What can hang from each mark
dinanu: gifo menap
febe: lugofu
vafu: kinira rati
sivaso: femi kekibe kinira
sutu: gidi vafu
gifo: femi lugofu
kinira: sivaso
femi: gifo sivaso
kedu: gidi
gidi: kedu sutu

Each row was made from one small tree. The marks that hang from a mark follow it in brackets, in alphabetical order. Every link used is in the known rows. Write each row's tree.
In the rows, zero is written as 128.
Known rows
kedu(gidi(sutu)): [157  76  97 139 156 171 101 145 118  95 109 118  76 130 166 120 122 179
 163  84 138  99 128 132]
vafu(kinira(sivaso(femi(gifo))) rati): [121 119 155  91 149 109 113 125  97 121 113 151 165 139 125 211 111  64
 139 186 131 146 122 115]
kinira(sivaso): [149 115 107 138 142 129 176 118 116 156 112  75 109 113 168 149 128 131
 121 125 151 124  90 159]
vafu(kinira(sivaso(femi(gifo) kekibe)) rati): [102 121 168  84 141  93 107 127 122 132 111 183 168 172 117 197 110  53
 122 177 129 173 149 105]
sutu(gidi(kedu) vafu(kinira rati)): [148 176 120  94 170 147 165 110 144 149 164 112 152  97 111 160 135 135
 146 142  87 134 117 133]
sutu(gidi vafu(kinira(sivaso))): [117 147 110 153 134 100 221 119  85 172 169 107 146 105  86 169 138 129
 133 151 102 118  96 139]
sivaso(femi(gifo) kinira): [ 67 115 192 161  98  80  76 121  83 101  91 160 152 179  93  96 100  93
 147 171 177 130 147 100]
sutu(vafu): [136 136 144 156 142 110 166  98 111 155 145  83 126 110 129 114 132 142
 124  99 154 112 117 149]
sivaso(femi(gifo) kekibe kinira): [ 48 120 203 147  91  61  66 119 114 115  84 197 153 218  90  80  99  75
 119 161 174 164 182  88]
kedu(gidi): [131  75  98 130 148 141 102 102 111 125 107 109  69 120 179 128 128 162
 147 100 163 102 116 151]
kinira(sivaso(femi kekibe)): [114 118 152 142 102  97 149 123 145 160  92 139 139 167 135 122 119 100
  97 136 167 153 136 128]
gidi(sutu(vafu)): [161 134 139 156 149 143 161 143 117 122 146  92 131 126 123 108 125 157
 137  84 122 105 129 128]
gifo(femi(sivaso) lugofu): [126 146  70 146  54 150 137 100 150 135 135 111  96  46 147  90 166 147
  96 143 103 110  90 156]
gifo(femi(sivaso(kekibe kinira)) lugofu): [ 93 165 100 127  40 119 137 110 167 135 121 150 125  95 113  54 157 126
  82 140  98 139 139 129]
vafu(kinira(sivaso(femi(gifo(lugofu)) kekibe)) rati): [ 99 149 165  84 117 111  85 128 135 126 117 188 174 142 113 175 119  56
  99 181 112 182 151 103]
dinanu(gifo(femi(sivaso) lugofu) menap): [108 116  79 127  37 142  87 164 190 131 138 111 120  76 169 101 129 119
 137 189  95  90  92 138]
dinanu(gifo(femi(sivaso))): [118  95 116 150 112 119 127 129 147 138  94 113 111 124 161 117 139 131
 142 142 123  95  91 150]
gifo(femi): [137  98 119 141 111 144 161  81 146 155 116  98  88  78 176  90 135 146
 128 117 128  92  85 162]
febe(lugofu): [127 115 186 127 162 129 128  81 114 156 148 106  94 124 167 110 146 135
 142 111 191  97  90 129]
kedu(gidi(sutu(vafu(kinira(sivaso) rati)))): [176 117  89  99 173 170 155 172 102 108 153 118 138 116  95 191 136 144
 155  92 101 119 151 126]
dinanu(gifo(femi lugofu) menap): [112 108 116 128  51 157  86 152 195 141 135 105 119  64 188  74 113 119
 138 172  94  88  90 139]
gidi(kedu sutu): [195 129 114 122 169 189 118 147 172  90 108  97 100 120 192  93 112 182
 142  83 120 111  95 136]
kedu(gidi(sutu(vafu(kinira rati)))): [162 112 110  94 182 162 122 149 110  96 150 131 124 119 117 165 128 150
 163  86 104 110 152 118]
vafu(kinira): [122 105 151 100 172  97 129  85 118 125 116 131 106 112 202 130 107 127
 140 133 127  95  76 131]

Write each row's tree
[ 63 159 121 142  75  75  61 130 110 102 117 177 130 170  88 101 138 106
  95 164 139 178 162 105] : femi(gifo(lugofu) sivaso(kekibe kinira))
[162 120 102  87 167 154 146 171 125 119 148 145 140 143  91 176 135 134
 136  84  99 142 173 116] : kedu(gidi(sutu(vafu(kinira(sivaso(kekibe)) rati))))
[ 69 131 207 126  95  69 103 110 147 131  76 178 158 200 118  59  98  88
 116 143 169 143 172  91] : sivaso(femi kekibe kinira)
[133 161 116 131 150 121 173 112 130 146 164 115 133 103 122 127 134 157
 137 130 101 110  94 138] : sutu(gidi(kedu) vafu(kinira))
[126 159 131 144 144 142 177 101 116 176 165  88 146 112  89 154 139 121
 146 143 121 137 141 144] : sutu(gidi vafu(rati))
[ 93 107 151 164  93  87 113 134 112 145  97 160 136 185 109 139 120  90
  99 152 173 171 145 125] : kinira(sivaso(femi(gifo) kekibe))
[157 176 112 128 155 165 170 113 152 165 162  84 142 101 104 142 141 145
 139 129 117 144 133 151] : sutu(gidi(kedu) vafu(rati))
[173 110 106 121 165 181 125 152 116 108 140 109 116 125 111 149 135 158
 159  76 124 118 165 129] : kedu(gidi(sutu(vafu(rati))))
[ 89 132 145 164  67 100  96 136 123 140 108 162 139 154 105 118 130  92
  78 158 156 179 145 120] : kinira(sivaso(femi(gifo(lugofu)) kekibe))
[ 62 125 179 163  65  94  42 112 135 121 102 190 127 168 122  81 118  93
  86 156 159 172 156 108] : sivaso(femi(gifo(lugofu)) kekibe)
[201 173 121  65 183 166 166 175 179 118 150 126 172 133 113 152 127 139
 111  86  82 158 150 116] : gidi(kedu sutu(vafu(kinira(sivaso(kekibe)) rati)))
[ 99 134  87 163  92 111  67 117  93 104 129 132  97 118 130 139 148 130
 110 167 141 144 108 139] : femi(gifo(lugofu) sivaso)
[167 147 153  94 185 149 153 141 125 113 154 117 159 118 123 152 118 124
 151 104  88 115 135 111] : gidi(sutu(vafu(kinira rati)))
[158 100  95 154 149 162 128 152 104 106 140 108 100 125 114 119 137 181
 155  69 134  99 145 132] : kedu(gidi(sutu(vafu)))
[139 131 143  49 179 114 154 110 151 154 116 141 147 137 164 190 116  83
 117 142 108 157 127 128] : vafu(kinira(sivaso(kekibe)) rati)
[188 154 126 107 176 155 148 153 151  92 147 116 137 114 145 109 120 173
 134  79  94 104 105 121] : gidi(kedu sutu(vafu(kinira)))
[165 105  82 126 156 147 160 172  89 104 149 119 119 117 104 163 135 165
 146  83 110 102 131 127] : kedu(gidi(sutu(vafu(kinira(sivaso)))))
[ 84 104 112 155 119  73  77 115 107 125 115 163  96 189 132 146 132 117
 113 153 164 159 136 132] : femi(gifo sivaso(kekibe))
[160 118 117 108 149 159 141 177 101 101 141 138 155 129  77 184 129 128
 153 109 115 119 163 107] : kedu(gidi(sutu(vafu(kinira(sivaso(femi)) rati))))
[141 164 105 164 133 139 176 114 136 161 159  85 121 108 110 109 142 171
 131 115 128 123 107 153] : sutu(gidi(kedu) vafu)
[ 63 146 185 160  68  97  57 125  94  94 100 160 155 147  89  74 111  91
 120 177 157 142 150  95] : sivaso(femi(gifo(lugofu)) kinira)
[195 154 118 137 160 172 149 156 159 105 140  86 129 114 135  92 128 186
 129  65 118 114 120 135] : gidi(kedu sutu(vafu))
[114 110  91 138  85 109 156  91 161 156 117 138  92 118 150 104 149 138
 105 130 128 119 116 152] : gifo(femi(sivaso(kekibe)))
